What can hang from each mark:
j972: j422 j518 j526
j422: j412 j432 j526
j412: j422 j972
j526: j432
j518: j412 j422 j972
j432: j972

Every row comes from one small tree of marks. Brackets hold a mark, then the marks that hang from it, in the order of their numbers. Every link used is in the known rows. Which tree was each row made from?
Known rows:
[j972 [j518 j412 j422] [j526 j432]]: [ -9.2   5.0  -2.6  -5.3  10.5 -15.2  21.5   4.5   0.5   3.8  10.6   2.3
   0.4 -36.4  -0.3   8.6  -3.9 -10.8]
[j518 j972]: [ -1.9   4.1  -0.8  -1.9 -13.5  -8.3  20.8   4.4  -7.4  -2.6   4.7   7.8
  -0.3 -11.3  -0.7   8.9   1.0  -8.7]
[j972 [j422 j412] j518 [j526 j432]]: [ -4.7   6.0  -5.2  -3.5  26.3 -10.8  23.0   5.6  -7.9   5.8  11.2  10.9
   0.8 -38.6  -1.5  -0.7   1.0 -14.4]
[j422 j412 [j432 j972] j526]: [ -1.3   0.6  -3.8   6.3  -0.9 -15.0  12.6  -3.7 -17.6   3.0   7.1   6.7
  -4.6 -47.5  -5.4   6.8   6.4  -9.2]
[j412 [j972 [j422 j432] j518 j526]]: [ -3.6   4.8   9.1  -1.3   8.9 -10.4  16.9  13.6   1.7   2.8  14.0   9.4
  -1.9 -27.9  -4.0   3.5  -1.1 -25.9]
[j412 [j422 j432 j526] j972]: [ -5.6   2.2  -1.9   1.4 -21.3  -8.6 -10.0   9.1  -9.9  -4.5  11.5   3.5
   1.9 -37.2  -4.2  12.0  -0.9 -21.4]
[j972 j518]: [ -2.1   7.1   3.8  -0.7  -0.5  -8.2  12.8   9.3  -4.5  -2.3   5.9   6.3
   1.0  -1.2   0.0   6.4  -1.2 -11.1]
[j518 j412 [j972 j526]]: [ -2.7   6.0  -1.2  -2.6   8.5 -13.6  27.4   0.8  -2.7   3.9   7.1   7.8
  -2.7 -29.6   0.4   8.2   2.0  -5.7]
[j526 j432]: [ -4.9   0.7  -6.9  -4.3 -17.4  -5.4   0.8   8.2  -9.1  -3.6   5.2   5.4
   3.2  -0.9  -0.1   7.9   0.2 -17.3]
[j422 [j412 [j972 j518]] j432 j526]: [ -2.4   0.5   1.1   4.6  11.3 -13.0  12.1   1.8 -13.7   3.0  12.7   2.5
  -2.6 -37.4  -6.5  10.0  -2.3  -9.6]
[j526 [j432 [j972 j422]]]: [ -4.9   1.6   1.4  -3.0 -13.9  -7.0  11.3  10.2  -8.1   2.3   5.6  10.7
   0.9 -24.7  -1.7   3.8   4.2 -21.8]
[j518 j412 [j422 j432]]: [ -4.6   1.2   1.3  -3.5 -15.5 -11.2  -6.1   2.0  -4.2  -0.5   8.7   0.5
  -4.3 -28.7  -1.9  13.9  -1.9 -11.5]
[j432 j972]: [ -2.0   4.9   1.0   2.3 -17.8  -7.8  12.2   7.4  -7.2  -1.8   4.3   8.1
  -0.6  -8.1  -1.1   7.0   3.8 -13.2]
[j526 [j432 [j972 [j422 j412] j518]]]: [ -4.5   3.1   2.2  -0.6   9.7  -9.1  24.7   4.2 -11.7   6.7   8.0   9.9
   0.0 -38.2  -3.0   2.3   1.3 -12.4]
[j422 j412 j432]: [ -0.6   0.9  -5.6   0.1  -7.7  -6.7  -2.6  -0.6 -13.3  -1.8   8.0   5.5
  -3.0 -15.7  -3.0   7.9   1.5 -11.0]
[j432 [j972 [j422 j412 j526]]]: [ -1.0   6.0  -1.5   4.7  12.5 -13.4  13.7   3.0 -16.8   6.4   8.0  11.0
  -3.6 -57.2  -3.8   2.9   8.0  -7.7]
[j422 j412 [j432 [j972 j518]] j526]: [ -1.7   2.1   1.7   6.4  11.8 -17.4  25.1  -3.1 -15.5   5.3   7.7   6.3
  -4.4 -49.0  -5.7   5.5   3.5  -7.1]
[j432 [j972 j526]]: [ -2.8   7.8  -2.9   2.9  -6.1 -11.1  22.8   7.3  -3.7  -0.3   6.3  10.7
  -1.1 -17.7  -0.9   3.3   6.0 -15.7]
[j972 j518 j526]: [ -2.8   9.7   0.0  -0.2  11.8 -11.7  22.7   9.4  -0.9  -0.6   7.9   8.9
   0.4 -10.2   0.1   2.7   0.9 -13.3]
[j518 [j412 j422]]: [ -4.3   7.7  -1.7  -3.0 -12.4  -5.3 -11.5   7.1  -5.9  -2.2   6.9   4.5
   2.0 -21.4   1.8  11.2  -1.4  -9.6]

Which tree is each row?
[ -5.9  10.7  -1.5  -0.9   4.5 -14.0  23.8   8.9   0.9  -1.9  10.6   6.2
  -0.5 -27.5  -0.9   5.6  -1.3 -12.0]	[j972 [j518 j422] j526]
[ -9.5   3.4  -2.2  -0.7  -6.9  -8.9   7.8  11.7  -9.4  -1.8  11.6   2.9
   6.9 -36.5  -2.7  10.4  -5.0 -18.0]	[j412 [j422 [j526 j432]] [j972 j518]]
[ -9.6   3.4  -7.0  -4.1  -9.7  -5.7  -0.3   9.6  -2.4   0.2  13.1   3.5
   4.7 -29.6  -0.1  11.3  -4.2 -19.3]	[j518 [j412 j422 [j972 [j526 j432]]]]
[ -5.0   3.1   2.1   2.5 -10.9 -14.7  -0.4   0.7 -10.3   2.8   6.7   4.8
  -1.8 -57.4  -2.6  10.5   3.4 -13.6]	[j518 [j412 [j422 [j432 j972] j526]]]
[ -4.9   4.1  -7.8   3.6  -7.7 -14.3  21.0  -2.4  -8.2   1.2  11.6   7.1
  -5.6 -50.9  -5.0   6.4   3.9 -12.3]	[j518 [j422 j412 [j432 [j972 j526]]]]
[ -6.7   6.5   1.9   0.1  -8.0  -7.8  11.0  11.2   0.4  -3.4  14.0   6.3
   2.1 -26.6  -3.0   7.4  -4.3 -24.0]	[j412 [j422 j432] [j972 j518 j526]]
[ -5.8   6.9  -2.7  -3.1   0.6 -15.5  27.9   0.7  -1.0   2.6   9.5   5.1
  -3.6 -46.2  -0.6  11.1  -0.4  -4.0]	[j518 j412 j422 [j972 j526]]
[ -5.1   4.7  -5.9  -5.8   2.6  -8.5   8.7  12.1  -4.4   1.3   8.4  11.3
   2.2 -24.9  -0.2   0.6   4.3 -24.2]	[j972 j422 [j526 j432]]
[ -5.4   2.9   5.4  -0.8   8.5 -19.8   9.4   0.9  -6.0   4.4   9.4   0.0
  -4.3 -53.3  -3.4  12.3  -2.2  -7.4]	[j972 [j518 j412 [j422 j432 j526]]]
[ -0.4   5.1  -1.3  -2.1   4.2  -7.7  19.1   1.9 -13.5   3.0   8.3  10.9
  -2.9 -38.3  -2.3   5.3   2.7  -5.2]	[j518 [j972 [j422 j412]]]
[ -7.7   0.9 -11.8   3.0  -6.3 -15.3  18.1  -1.8 -18.0   2.6   9.1   3.7
  -0.8 -60.7  -4.6   9.3   3.0  -6.4]	[j518 [j422 j412 [j526 [j432 j972]]]]
[ -4.8   5.6  -2.2  -0.5   1.1 -16.3   0.0   3.6  -8.7   2.0   8.5   0.8
  -2.6 -46.6  -1.1  13.2   0.7  -3.8]	[j518 j412 [j422 j526]]
[ -5.0   3.7   4.3  -2.2 -13.2 -11.4  10.6   5.7  -3.0  -3.4   8.9   3.1
  -2.3 -22.5  -3.0   9.8  -3.3 -15.1]	[j972 [j518 [j422 j432]]]
[ -5.8   6.7  -4.0   2.3 -16.5  -7.3  -6.2  11.9  -9.7  -4.7  11.2   4.5
   3.7 -32.5  -2.2  11.4  -1.1 -15.6]	[j412 [j422 j526] j972]
[ -2.7   4.1   6.5  -0.2  10.4 -11.6  -2.8  11.0  -7.4   6.8  11.3   5.0
  -2.0 -42.5  -2.5  10.5   0.8 -12.2]	[j518 [j412 [j972 [j422 j526]]]]
[ -4.1   7.7   2.5   1.1   6.2  -9.0  22.7  12.3   0.8  -0.8  12.0   6.5
   1.1  -8.1  -1.9   6.5  -2.7 -16.0]	[j412 [j972 j518 j526]]
[ -0.9   3.8   3.5   1.0  24.3 -15.3  10.5   2.1 -14.4   6.1  10.2   8.1
  -3.8 -54.7  -4.8   2.6   2.9 -10.9]	[j972 [j422 j412 j432 j526] j518]
[ -6.4   1.8   4.9   2.0  -6.8 -15.6  12.2   7.7  -5.3  -0.8  13.4   0.4
  -1.9 -42.6  -6.1  13.1  -4.3 -15.6]	[j412 [j972 [j518 [j422 j432 j526]]]]
